What can hang from each mark:
buvigos: leta nata venap zalo
faka: vafopa
mesu: zalo
leta: vafopa
vafopa: leta redof
zalo: buvigos leta mesu vafopa
redof: nata vafopa
nata: buvigos redof
lizer: redof

Every row comes from one small tree of marks. The marks that hang from a mark follow it in brackets, in alphabetical order. Every link used is in the known rows. Which tree was each row made from?
In the rows, 128 means zero.
Known rows:
lizer[redof[vafopa[leta]]]: [164 142 137 111  84 154 134 136 137 149 117 118 118 126 124 144 127 129
 112 122 125 122 135 131 122  95 141 106 119  72 126 109 132 141 149 135
 122 135 138 107 131 131 118 180 119 131 123 125 128 136 145 111 146 125
 137 145 129]
faka[vafopa[redof]]: [152 127 154 143 105 129 119 124 128 112 133 114 134 141 113 154 129 126
 121 114 134 144 123 128 128  80 132 112 123 133 128 111 125 120 157 111
 129 137 141 105 144 139 110 179 131 126 141 126 125 121 136 112 135 128
 131 140 127]
nata[buvigos[venap] redof[vafopa]]: [145 148 132 125  86 123 126 134 121 133 133 142 121 120 119 149 135 102
 115 112 137 132 133 123 117 131 143 110 132  92 146 112 131 148 146 131
 129 137 157 133 142 125 136 135 119 128 118 116 130 124 152 109 141 157
 100 138 129]
nata[buvigos[venap] redof]: [141 139 145 130 131 118 132 124 124 107 144 134 131 121 128 157 136 105
 118 103 135 133 131 121 119 133 141 106 129  90 147 113 124 140 147 133
 133 137 158 134 144 123 140 136 126 124 117 121 147 122 142 109 136 154
  99 139 128]
vafopa[redof[nata[buvigos[venap]]]]: [148 141 139 110 131 121 120 115 147 131 134 121 126 133 122 143 133 120
 123 108 127 135 112 129 113 110 133 104 123 100  94 110 129 132 142 108
 133 146 154 129 137 127 145 127 127 112 122 109 121 118 145 104 122 121
 115 141 128]
zalo[buvigos[leta] mesu]: [112 115 142 102 114 120 124 171 121 110 121 184 127 149 137 141 122 135
 100 123 130 126 111 130 122 121 137 104 126 126 129 118 123 134 145 119
 116 144 136 132 150 134 135 117 138 135 126 121 163 114 145 140 146 167
 128  98 125]
redof[nata[buvigos[leta[vafopa] venap]]]: [152 137 135 120 109 121 117 138 153 143 129 137 122 128 122 143 128 103
 114 113 126 128 119 130 113 166 135 110 115 124  95 107 113 148 133 109
 137 154 157 159 133 143 162  52 124 127 121 116 130 116 151 103 127 133
 113 101 123]
redof[nata[buvigos]]: [140 124 132  99 125 118 123 146 152 133 124 144 127 136 125 144 121 128
 124 110 123 129 113 131 117 102 137 108 116 100  93 110 129 129 146 118
 130 141 137 115 137 132 141 174 128 109 121 116 127 132 149 108 148 129
 114 117 127]
mesu[zalo]: [146 131 157 115 117 121 126 134 146 123 126 145 137 132 120 158 125 126
 116 114 130 128 128 129 127 100 137 105 118 126 162 112 126 134 156 127
 127 130 141 120 143 129 122 164 130 126 123 135 134 128 140 138 145 141
 128 108 113]
mesu[zalo[vafopa[leta redof[nata]]]]: [170 130 130 115 113 127 113 126 136 150 121 101 128 146 139 145 133 124
 120 126 131 125 118 139 106  78 128  92 120 103 122 111 119 126 147 101
 123 149 130 116 138 136 123 168 140 123 140 118 102 142 153 151 118 117
 138 147 121]
zalo[leta]: [149 114 151 107 127 121 126 112 131 122 127 134 130 147 130 154 118 132
 116 117 129 127 110 129 125  94 139 106 118 162 127 114 122 130 153 129
 123 135 140 111 137 133 129 176 129 128 129 117 150 120 141 129 153 137
 132 112 124]
leta[vafopa[redof[nata]]]: [161 114 147  96 113 127 112 130 144 151 119 123 129 140 115 148 123 122
 140 115 134 132 100 132 121  96 132  99 108 127 105 109 104 132 146 108
 140 143 135 129 135 136 135 149 121 129 123 110 115 129 139 108 133 130
 134 140 127]
buvigos[zalo]: [147 126 147 119 123 117 126 133 138 120 118 134 135 138 113 154 125 123
 124 107 135 130 109 130 132 117 138 109 119 123 132 117 131 133 140 126
 122 117 139 136 142 118 136 105 130 127 127 119 142 130 145 115 149 141
 128 102 113]
mesu[zalo[buvigos[leta venap]]]: [123 141 147 127 112 121 123 133 138 108 140 165 131 138 126 153 133 114
  86 115 125 123 129 128 124 147 135 105 125 137 149 113 130 144 143 118
 112 136 160 158 145 126 138  64 136 137 126 131 143 108 141 153 121 149
 123 102 108]
faka[vafopa]: [146 124 150 142  97 128 125 135 134 115 129 139 136 140 115 155 120 128
 105 111 135 141 122 127 132  90 136 113 122 136 141 112 127 126 157 124
 126 131 143 103 141 137 119 176 130 128 142 130 134 125 146 110 150 142
 129 107 121]
lizer[redof[nata vafopa]]: [157 127 124  99  84 158 130 143 162 167 107 148 122 129 124 143 120 129
 117 112 127 129 124 131 122 104 142  98 116 115 106 112 141 135 148 136
 116 130 134 111 130 136 140 164 117 130 120 113 115 132 149 115 146 143
 133 143 135]
zalo[buvigos[nata venap] leta]: [115 130 138 120 116 120 123 111 127 112 136 150 124 146 138 140 126 127
 100 101 119 122 112 103 123 139 139 110 124 161 134 117 123 137 151 125
 113 138 156 139 141 111 158 100 132 139 129 110 168 107 149 141 120 147
 129 119 122]
leta[vafopa[redof[nata[buvigos]]]]: [154 127 142  99 118 124 114 139 138 140 116 121 126 136 120 147 127 121
 142 107 129 132 114 130 115 107 130 108 119 109  90 109 102 136 144 102
 149 157 136 130 136 134 136 160 122 116 119 106 112 129 141 103 136 112
 119 142 130]
leta[vafopa]: [155 122 156 113 110 122 118 142 130 130 125 138 133 136 115 149 115 118
 128 109 134 128 111 123 129 114 138 110 110 130 142 111  98 138 152 126
 141 140 143 131 141 133 126 153 119 136 121 120 135 125 143 105 150 137
 130 108 118]
nata[buvigos redof[vafopa]]: [143 127 141 119  90 122 129 155 112 137 126 146 122 123 119 152 129 117
 125 115 136 133 132 127 114 111 142 112 132  91 134 112 128 144 150 128
 131 139 137 114 142 130 126 181 117 123 119 117 130 131 144 111 155 147
 100 149 132]
zalo[buvigos mesu vafopa[redof[nata]]]: [123 102 127 100 117 129 105 162 112 141 107 164 131 162 157 135 116 133
 113 125 136 134  98 132 110  86 133  90 131 137 106 122 116 122 145 104
 122 147 130 120 156 128 138 170 142 134 136 107 132 132 152 154 135 157
 135 139 140]
vafopa[leta redof[nata]]: [160 119 138  92 125 120 118 126 154 144 120 100 124 142 122 145 133 135
 130 119 126 124  97 136 113  74 131  96 112  73  89 108 125 122 145 110
 125 143 134 111 132 133 126 178 126 116 130 112 120 127 143 110 127 125
 134 137 126]
mesu[zalo[buvigos[venap] vafopa]]: [127 137 143 132 104 129 113 125 114 118 128 157 137 146 145 146 126 116
  89 113 131 126 124 125 122 128 138 103 132 146 174 121 117 135 150 119
 121 132 160 139 151 116 139 121 140 144 133 131 140 129 149 165 130 141
 128 112 112]
buvigos[leta zalo[mesu]]: [138 122 139 120 119 116 129 158 144 111 122 159 131 138 122 150 127 125
 113 121 133 128 118 130 120 136 138 103 117 128 125 116 132 138 134 119
 117 126 136 142 144 132 144  44 141 126 129 115 156 122 147 125 141 170
 129  84 120]
lizer[redof[nata[buvigos[leta]] vafopa]]: [151 136 129 107  89 154 136 156 154 158 129 144 114 121 127 142 128 123
 110 116 122 128 141 135 111 134 139 108 120 110  79 107 139 148 137 124
 120 145 134 122 130 153 148 108 126 117 117 113 121 125 145 109 143 122
 120 147 132]
mesu[zalo[buvigos[nata] leta[vafopa]]]: [122 130 152 115  99 123 117 130 112 121 131 162 127 141 135 151 125 129
 113 107 120 119 130 105 121 134 135 108 119 182 159 114  99 147 155 118
 131 146 137 144 142 114 142 121 130 141 127 118 145 126 145 170 124 141
 134 126 121]
lizer[redof[nata[buvigos] vafopa[leta]]]: [155 145 118  98  90 156 129 148 142 162 113 126 112 121 131 141 131 132
 121 118 118 119 132 136 109 100 137 106 119  58  91 106 138 142 143 126
 125 147 132 102 127 131 131 182 118 112 120 114 113 142 151 112 143 115
 122 158 137]

Write each row's tree:
[148 131 124 123 125 123 122 136 118 138 123 131 124 147 147 147 123 121
 121 111 126 130 109 136 110 124 133 101 126 168  87 117 123 138 128 108
 126 139 126 116 140 122 157 116 144 116 136 101 132 141 160 141 148 116
 120 125 125] | redof[nata[buvigos[zalo[leta vafopa]]]]
[153 128 162 109 114 121 121 135 113 120 138 116 125 129 115 151 134 112
 124 113 127 136 134 130 116 134 131 118 117 122 108 110  98 141 140  99
 147 157 142 138 141 150 128 100 127 125 119 116 134 111 131  98 131 107
 116 132 121] | nata[buvigos[leta[vafopa[redof]]]]
[160 127 134 130 105 129 117 129 152 139 129 103 127 139 117 147 133 137
 128 120 125 136 104 137 113  65 126 102 120  87  92 106 130 119 148 104
 123 144 132  97 133 135 117 184 131 117 144 119 111 130 147 113 127 128
 136 138 130] | faka[vafopa[leta redof[nata]]]
[148 121 137 103 129 118 124 136 152 134 131 118 123 135 124 145 131 129
 123 119 123 136 119 136 112 117 132 108 120 107  76 109 129 132 137 100
 126 152 132 128 136 153 140 116 132 109 124 110 125 117 137 106 131 117
 117 144 128] | vafopa[redof[nata[buvigos[leta]]]]
[164 122 154 129 122 129 116 100 102 127 133 114 133 148 143 153 127 126
 106 122 132 135 131 129 115  87 132  99 131 189 149 118 108 132 152 107
 127 142 134 110 147 136 125 166 144 132 139 120 129 123 140 164 130 113
 137 154 121] | mesu[zalo[leta vafopa[redof]]]
[158 126 130 116  76 121 127 148 128 148 123 124 119 127 116 149 132 120
 127 124 134 120 116 129 113  91 141 103 122  67 137 107 126 139 150 129
 120 138 137 112 135 129 114 197 117 133 124 121 133 135 153 115 145 158
 121 132 131] | nata[redof[vafopa[leta]]]
[126 136 120 121 104 127 111 153  94 120 119 156 126 151 157 134 124 123
  95 127 132 118 101 127 115 112 138  97 134  94 147 122 113 133 148 117
 120 142 157 133 153 114 135 133 143 143 139 118 159 131 160 155 133 159
 134 111 126] | zalo[buvigos[venap] mesu vafopa[leta]]
[150 131 140 138 110 126 123 147 144 122 140 121 126 133 118 148 134 127
 113 112 123 141 128 136 111 108 127 111 125 126  75 107 131 128 139  96
 128 155 133 113 138 154 134 120 139 109 137 117 114 118 146 107 129 117
 118 136 130] | faka[vafopa[redof[nata[buvigos[leta]]]]]
[156 149 125 131  71 119 125 128 139 140 134 121 118 126 117 145 141 116
 111 122 132 120 123 103 112 134 143 104 125  67 153 106 132 145 148 129
 118 135 156 146 133 125 141 106 121 137 128 117 138 126 156 113 114 168
 120 130 126] | buvigos[nata[redof[vafopa[leta]]] venap]
[146 129 122 105  81 119 124 166 152 163 116 150 113 133 119 141 124 125
 105 123 123 127 123 135 113 128 137 114 120 110  81 108 139 145 137 107
 119 149 135 126 132 154 142 108 124 116 122 115 118 124 151 109 146 132
 114 108 127] | redof[nata[buvigos[leta]] vafopa]
[148 136 125 100  90 158 132 147 148 157 118 149 119 125 128 143 123 131
 119 108 124 128 134 132 115 110 140 107 119 101  97 111 138 139 145 130
 123 141 135 109 132 135 140 166 120 115 118 112 110 135 145 111 150 126
 119 153 139] | lizer[redof[nata[buvigos] vafopa]]
[162 133 147 137 104 129 121 127 124 116 133  96 128 138 111 153 134 135
 120 122 127 135 118 132 119  70 128 108 125  93 118 108 122 123 153 107
 128 140 140  99 138 134 105 191 129 123 143 127 130 124 140 112 130 117
 135 134 122] | faka[vafopa[leta redof]]
[126 121 128 107 109 125 114 162  94 119 115 162 124 158 157 144 119 136
 104 131 132 118 108 130 112  92 136  99 133  92 139 121 112 131 148 118
 120 144 137 113 154 120 125 184 142 137 136 118 160 137 157 151 147 154
 136 115 125] | zalo[buvigos mesu vafopa[leta]]
[148 135 150 137 108 121 128 137 119 113 144 132 127 116 120 150 134  97
 121 110 134 129 142 122 117 172 139 111 124 111 143 107 104 152 138 122
 143 150 159 165 142 138 147  62 126 133 116 119 147 116 142 106 127 153
 101 128 124] | nata[buvigos[leta[vafopa] venap] redof]
[121 116 132 119  76 123 124 138 108 135 126 163 116 142 136 145 129 125
 105 115 128 124 125 104 113 116 142 107 130 148 133 113 128 142 151 131
 110 138 132 124 143 119 142 146 124 139 124 104 150 123 154 147 134 169
 119 142 133] | zalo[buvigos[nata[redof[vafopa]]] leta]
[143 126 134  99 139 153 136 137 152 132 120 140 127 124 133 149 124 125
 125  99 122 131 134 131 117 110 137  99 121  98  93 111 131 133 146 134
 128 140 132 118 132 130 149 169 130 110 119 116 124 132 139 110 147 121
 118 158 136] | lizer[redof[nata[buvigos]]]
[152 138 143 130 122 119 126  99 138 116 131 131 131 136 124 150 131 120
 110 115 129 126 102 128 128 134 137 105 120 164 133 117 128 141 136 125
 118 123 155 141 136 105 153  63 136 133 129 106 150 120 149 129 135 143
 129 114 116] | buvigos[venap zalo[leta]]
[125 128 133 136 105 125 116 110 107 120 136 147 128 159 154 138 123 119
  88 108 125 126 114 102 118 145 141 103 131 178 135 121 115 137 147 118
 115 141 155 140 145 119 163  99 143 146 140 107 164 114 154 152 120 136
 131 123 123] | zalo[buvigos[nata venap] leta vafopa]
[143 138 130 119 123 118 127 135 165 130 138 139 125 132 126 144 129 115
 108 111 122 128 116 131 115 149 136 108 120 111  90 109 135 137 135 113
 123 146 155 141 132 142 158  76 133 115 123 117 137 116 147 105 129 136
 113 112 121] | redof[nata[buvigos[leta venap]]]
[154 128 159 119 107 126 117 121 122 130 126 139 131 133 126 153 121 119
 123 118 130 123 126 127 125 115 134 105 117 184 162 111  99 145 153 121
 137 140 141 130 134 125 124 155 127 137 126 121 133 126 141 151 143 138
 133 118 119] | mesu[zalo[leta[vafopa]]]
[151 140 142 135 116 116 133 119 157 115 133 127 132 132 114 152 135 110
 102 114 133 128 114 128 126 163 138 109 118 133 133 114 135 144 131 118
 116 121 158 163 137 128 155   4 136 134 129 118 152 111 146 112 129 147
 126  97 107] | buvigos[leta venap zalo]
[159 127 117  96  77 124 114 149 164 170 104 126 116 139 118 138 124 134
 120 129 125 118  97 135 114  87 138 105 116  76  96 107 132 133 147 117
 118 138 135 104 128 133 124 173 118 124 127 116 113 137 156 114 146 140
 134 111 126] | redof[nata vafopa[leta]]
[144 122 130 108 128 118 128 148 155 133 131 137 125 134 125 143 125 123
 118 114 121 128 118 134 115 126 136 109 118 110  86 108 133 135 138 112
 123 149 133 129 137 150 149 113 132 110 122 119 131 118 149 104 143 131
 114 120 121] | redof[nata[buvigos[leta]]]
[149 145 122 110  93 155 132 151 148 154 107 144 120 120 121 146 133 118
 124 107 124 128 134 136 117 128 138 107 123 103  94 114 145 146 133 126
 121 131 129 124 130 117 149  99 123 116 118 104 113 143 150 115 146 124
 118 146 133] | lizer[redof[nata[buvigos[zalo]] vafopa]]
[164 135 147 143 120 126 119  84 111 122 131 104 130 149 140 144 136 112
 105 122 136 136 109 129 121 127 133  99 128 187 131 121 117 137 135 108
 124 127 151 136 143 117 147  68 145 140 140  98 147 120 150 139 121 121
 135 144 121] | buvigos[venap zalo[leta vafopa[redof]]]
[139 133 132 103 130 119 124 147 155 133 118 140 127 133 120 153 127 119
 128 103 127 130 108 135 119 124 134 106 117 104  94 112 135 134 132 117
 128 133 134 128 137 116 152 105 130 108 122 108 126 137 148 112 145 131
 114 114 122] | redof[nata[buvigos[zalo]]]
[124 121 132 142 104 124 125 123 102 113 143 149 135 141 147 148 128 106
 103 109 139 131 123 100 116 149 144 100 132 122 157 118 118 137 148 128
 116 137 153 152 154 120 161  98 140 148 131 115 156 121 155 141 115 167
 116 139 127] | zalo[buvigos[nata[redof] venap] vafopa]
